Known rows, with every way that one mark hangs from another:
nipuzor{matov{lapa magez pinin}}: [ 11.1 -14.9 -10.9  -2.4  26.7   6.3 -16.2   4.9  38.3   8.4   4.4  25.0
 -26.4 -11.4   8.1  17.0  11.8   5.4  29.1 -38.3 -11.0 -21.5]
matov{lapa magez{pinin} nipuzor}: [ 30.5  22.6  53.5  -9.9   5.6  12.2 -59.5 -13.2 -11.7  17.4  -5.4   4.7
  -1.6 -10.2 -38.2  20.7  19.5  -3.8  -2.0 -45.3 -46.4 -32.6]
nipuzor{matov{magez}}: [ 10.1 -19.2   1.4   1.9  18.2 -41.5   1.6  -5.3 -28.4 -54.9 -21.5  16.5
 -14.9 -22.2  30.3  41.0  13.4  -3.3  -9.7  -1.9   6.7   4.7]
magez{matov{lapa nipuzor pinin}}: [-13.1  10.7  -5.4  -7.5 -12.3  66.8  -7.9  16.8  44.3  66.5  36.9   2.8
 -27.3  26.1 -15.3 -52.5 -24.2 -47.3   4.9 -36.9 -21.8  -8.6]
lutol{musi}: [ 10.3  30.3 -13.9  29.3   7.4 -24.7  19.9 -11.2 -25.1 -21.2  -5.3   4.6
   6.8   3.8  27.9   2.2   8.6 -22.3 -62.4  25.7  -3.2  37.1]
musi{lutol{nipuzor{matov}}}: [-19.8 -31.0  18.7 -24.5 -23.1 -25.2  20.0  -8.0  -2.3  -5.2 -19.9 -14.8
  25.6 -11.3   0.1  13.0 -46.1  12.9   0.0  45.2  25.2  35.3]
nipuzor{matov{lapa pinin}}: [ -1.6 -23.1 -11.9   4.9   7.8  22.1  15.7  19.7  50.2  31.8  16.1   0.9
 -17.6  12.4  -1.4   0.6  -3.3  12.3  29.8 -34.8  -5.9 -10.6]
nipuzor{matov{pinin}}: [-19.1 -25.1 -31.4   8.4  12.6  10.1  41.6  14.6  15.7  -6.3   3.4 -13.6
 -15.1  10.9  21.1   5.7  -3.5  -0.3   7.8 -15.8   6.5   3.4]
pinin{magez}: [-12.1  -4.8  39.8  20.1 -27.1  -9.6  18.0  35.6   5.8 -28.2   4.7  30.5
   9.4  -3.1   9.6   0.6 -11.5 -39.5 -43.8  31.9  10.9  23.8]
lapa{matov{magez nipuzor pinin}}: [  0.5   0.4 -41.8   1.8  21.4  -0.8  -1.8 -23.2  -9.4 -24.6   3.7  -3.3
 -11.2  -5.5  23.2   3.1  18.7 -28.8  23.3 -22.1   7.1 -13.7]
matov{lapa nipuzor pinin}: [ -1.2  11.4 -10.0  -1.1  -7.2  51.4 -12.6   3.7  39.8  74.0  40.3   2.9
  -1.3  15.6 -39.3 -29.7   0.9 -17.0  21.9 -45.6 -17.9 -13.8]
lozos{lapa{matov{pinin}}}: [-14.3   8.2 -56.1  18.5  -3.4  39.7  21.7  14.0  -0.6  11.3  12.2  -7.6
 -24.3  34.7  15.1  -4.7   6.9  16.9  11.2   7.8  -1.5  -3.9]
lutol{nipuzor{matov{pinin}}}: [-20.4 -24.2 -20.6  -6.7   3.6  15.8  36.0   7.7  26.9  29.2  -4.2 -11.9
  10.3 -16.5  16.4 -16.0 -16.2  16.5  15.8  13.3  21.6  17.6]
lozos{lapa{matov{nipuzor pinin}}}: [-17.7  10.4 -57.8  -8.3 -10.8  42.8  16.5  -5.3  -5.3  48.9  21.5 -11.7
 -12.1  41.8 -13.8 -29.8  12.9   4.4  37.3 -15.6  -4.4 -10.0]
musi{lutol}: [-16.7  -1.2  11.7  11.5 -22.9  -5.4   0.2   7.9 -19.2 -39.7   1.5 -13.8
   6.0   6.4  -6.1  32.1 -38.9 -22.3 -42.3  27.2   2.8  25.4]
lozos{lapa}: [ -4.9  18.3  -8.3  12.8 -22.7  29.9  -3.5  17.2 -24.8  15.1   9.6  12.7
  -9.6  21.5 -17.7   3.2   8.1  12.8 -30.6  17.0 -11.3  12.0]
lapa{matov{magez nipuzor}}: [ 15.9  -2.2 -12.9  -0.1  11.1 -32.0  -9.5 -29.1 -39.5 -42.2  -8.6   2.5
  -4.3 -14.9  22.6  19.0  24.7 -23.4   6.7  -4.6  10.1  -1.1]
nipuzor{matov{lapa pinin{magez}}}: [-14.5 -29.8  22.1  -2.4  -8.8   9.9  26.6  41.6  73.1  32.1  17.4  31.5
  -7.1  16.3  -1.5 -14.8  -9.2 -14.4  30.8 -18.2   0.8 -10.7]
magez{pinin{matov}}: [  3.7   4.6  20.6  30.7  12.4  -4.0   2.1  16.2 -41.6 -60.2 -15.8 -72.2
   9.2   1.4  -5.9  26.6  -9.2  47.5 -41.7   4.5  -5.9 -10.1]
pinin{matov{magez nipuzor}}: [ 12.9   7.9 -10.6   3.8  20.4 -26.1 -22.8 -24.2 -49.0 -44.2   4.0 -23.2
   9.7 -19.1 -14.1   2.4  11.1  12.6 -12.6  -8.1  15.5 -10.0]
lapa{matov{magez pinin}}: [  2.9  -2.6 -40.4  27.6  27.5  -2.6   0.4  -3.7  -5.2 -58.6  -8.4  -0.3
 -24.5 -15.2  52.2  28.8  12.3 -17.4  -2.6   1.2   9.3  -5.1]

Rows:
[ 22.8   4.0  20.0  23.3  21.2 -27.9 -16.5  -5.1 -43.8 -86.0 -42.2 -17.3
 -14.2 -16.5  43.5  59.9  17.8   4.5 -27.0   5.0 -16.3 -10.9] | lapa{matov{magez{pinin}}}
[ -3.2  17.4 -55.9 -14.2   8.0  26.3 -12.7 -18.7 -19.5  24.7  11.0  14.5
 -21.7  22.4  -4.1  -9.7  28.9  -1.3  34.3 -17.6  -9.5 -21.8] | lozos{lapa{matov{magez nipuzor pinin}}}
[ 17.6  15.1  -6.8  22.3  15.0  32.8 -41.4  10.2  33.2   8.8  16.6  25.5
 -22.9 -17.4  -0.2  10.4   6.3 -13.6  -2.8 -26.7 -19.7 -15.8] | matov{lapa magez pinin}
[-34.3 -30.8  16.1 -13.5 -17.8   3.8  45.6  27.3  49.8  26.6  -2.8  20.7
  18.6 -11.6  15.8 -29.9 -23.5  -9.4  15.3  33.7  27.8  18.9] | lutol{nipuzor{matov{pinin{magez}}}}
[ -5.4 -15.0  47.1 -31.6  -1.6 -34.0 -18.7 -15.1 -25.7 -38.9 -53.5 -17.5
  17.7 -24.6   2.3  50.6 -32.3  22.5  -9.2  27.7 -10.9   4.0] | musi{lutol{nipuzor{matov{magez{pinin}}}}}
[-31.7   1.3   5.8  -6.8 -20.2  25.8  24.1  19.6  25.5  30.4  29.5  20.0
  13.2  16.5 -19.0 -37.9 -10.5 -56.1  -1.0  -6.8   2.7   0.3] | matov{nipuzor pinin{magez}}
[  0.5  13.9 -52.4  13.4  11.1  23.6  -9.6   0.6 -11.3 -14.6  -0.5  15.7
 -33.4  12.5  25.0  15.4  22.4   9.3  11.3   4.9 -10.1 -12.6] | lozos{lapa{matov{magez pinin}}}
[  2.3  12.3 -36.8 -13.6  34.8 -28.3  20.4 -32.1   6.1   7.4 -26.9  20.0
   7.6 -27.8  45.2  -6.7   9.0   4.5  -4.2  23.2   9.4  24.0] | lutol{musi nipuzor{matov{magez pinin}}}
[  8.7  -6.3  43.8  23.3 -15.9 -14.4  -1.8  34.6  27.8 -17.5  17.6  -0.3
  15.1  -1.1 -18.8 -12.6 -14.1  15.0 -14.6  16.2  15.6  -2.9] | pinin{magez matov{lapa}}
[ 21.1   6.3   9.9 -12.7   1.5 -31.9  14.5 -22.6  30.1  52.9 -17.3  14.9
  21.9 -15.1  12.0 -18.8   3.1  25.6   2.1  22.3   5.1  32.2] | lutol{musi nipuzor{matov{lapa}}}
[ -7.4 -23.5  18.0 -28.5  -7.8 -42.4 -11.5 -21.0 -11.7 -35.6 -35.0   7.9
  16.6 -31.6  11.6  33.2 -32.2   6.8  -0.8  42.5  20.6  23.4] | musi{lutol{nipuzor{matov{magez}}}}
[  1.1   8.6  18.0   5.3   6.5   0.2  -1.3  -4.7 -47.3 -24.5  -4.5 -73.4
  19.9  11.5 -35.2   0.3  -2.6  36.8 -16.9 -18.6 -11.4 -20.1] | magez{pinin{matov{nipuzor}}}
[-25.5 -11.9  -9.5  -1.9 -13.0   4.7  38.5  14.8  24.0   4.9  19.5   5.5
   7.4  20.8  13.2 -29.7  -0.8 -48.0  22.4   0.0  18.4  -3.1] | lapa{matov{nipuzor pinin{magez}}}
[ 31.7  11.1   8.7   0.0  12.7 -13.0 -46.9 -21.1 -13.2  -5.1  14.7 -13.0
   7.4 -17.1 -37.2  -5.3  12.2  24.1  11.8 -27.7   1.2 -22.4] | pinin{matov{lapa magez nipuzor}}
[ -2.4   7.4 -26.8 -10.4 -21.1  10.7   8.1 -13.2 -33.0  27.2   7.4  -4.6
  -3.6  32.7 -15.9 -13.4  18.0   8.6  21.5   2.9  -0.1   0.9] | lozos{lapa{matov{nipuzor}}}
[ 17.7  18.3   7.3   9.8   7.2  -3.3 -27.1  -1.1 -51.0 -40.8 -35.8  -3.1
 -23.4   9.7  17.5  46.7  28.6  30.7 -11.8   7.4 -33.2 -21.6] | lozos{lapa{matov{magez{pinin}}}}
[-10.8   3.9  62.2 -18.1 -40.6  19.9  -4.8  30.3  37.1  44.6  23.9  43.5
 -11.6  20.3 -16.6 -52.9 -26.1 -67.1 -11.7  -1.1 -10.4   5.9] | pinin{magez{matov{lapa nipuzor}}}
[-14.0  -5.5  23.8   0.4 -16.5 -24.1  20.0  10.8 -13.4 -17.9  16.5 -16.1
  29.9   8.5 -27.5 -31.1 -10.5  -7.0 -11.0  13.2  25.2   1.5] | pinin{magez matov{nipuzor}}
[ 12.8  22.9   4.6 -16.6   1.8   1.8 -29.1 -21.5 -55.4  -2.9 -24.6  -6.5
 -12.9  19.1 -11.2  23.9  35.1  22.1  12.0 -14.1 -33.8 -29.6] | lozos{lapa{matov{magez{pinin} nipuzor}}}
[-14.5   4.9  26.0  -9.7 -24.8  39.0  -2.7  25.6  62.9  70.6  43.2  32.3
   9.4  17.2 -40.7 -43.0  -9.1 -44.9  19.3 -25.8  -9.3 -13.3] | matov{lapa nipuzor pinin{magez}}
[ 16.1  11.4 -22.2  12.2   1.3 -10.3 -18.6  -7.1 -40.3 -34.9 -15.5  21.4
 -24.7  -0.2  26.8  30.9  28.1  13.8  -6.3  21.3  -1.3   0.1] | lozos{lapa{matov{magez}}}
[ 12.6  17.5  -7.8  -7.5  10.6  37.4 -43.5 -11.7  28.2  45.0  29.7  22.8
  -8.8  -7.2 -29.1 -12.1  13.7 -23.7  19.9 -48.7 -21.5 -25.5] | matov{lapa magez nipuzor pinin}
[  3.3  -3.7  41.7  -4.3 -20.1  -9.3  -6.2  14.8  22.8  22.0  29.0  -4.1
  27.9   8.9 -48.8 -37.9  -8.4   4.8   9.5  -6.7  14.8 -12.1] | pinin{magez matov{lapa nipuzor}}
[  8.8 -20.1  13.1 -11.7   8.5 -32.6  -5.5 -16.5 -15.2 -21.4 -30.0  18.4
   7.5 -47.8  27.2  17.4   3.5  15.1  -1.0  28.4  20.8  21.1] | lutol{nipuzor{matov{magez}}}
[ 17.8   8.5  -4.8 -12.9  22.4 -60.3  10.5 -40.9 -19.3 -14.9 -42.7  27.3
  15.1 -38.1  44.5   4.3  14.6   6.9 -21.2  39.3  14.8  37.0] | lutol{musi nipuzor{matov{magez}}}
[ 22.5   6.8  37.6  28.6   8.8   7.5 -23.5  18.1  -5.9 -19.3  -4.0 -56.5
   5.3   3.3 -28.7  17.5  -6.2  58.7 -20.8 -17.2 -21.2 -24.9] | magez{pinin{matov{lapa}}}
[ 15.4   2.2   5.5   4.0  -2.4   4.3 -17.1  -6.0   0.9  25.9  28.6 -38.2
  17.2   4.0 -49.2 -24.4  -1.3  30.5  14.2 -25.8   4.8 -12.6] | pinin{matov{lapa nipuzor}}
[  3.9  -0.6  -7.4  -8.5   4.4 -44.2  39.2 -27.6  -7.6  13.2 -29.4   2.2
  24.8 -15.8  35.2 -13.1   2.3  13.6 -19.5  42.3  20.0  46.1] | lutol{musi nipuzor{matov}}
[-36.5 -27.0 -13.5 -23.6 -14.9   7.8  27.9   0.6  26.3  15.3  -7.1 -21.1
  16.0  -0.1   0.4  -0.9 -54.0  11.2  15.4  28.4  19.0  20.7] | musi{lutol{nipuzor{matov{pinin}}}}
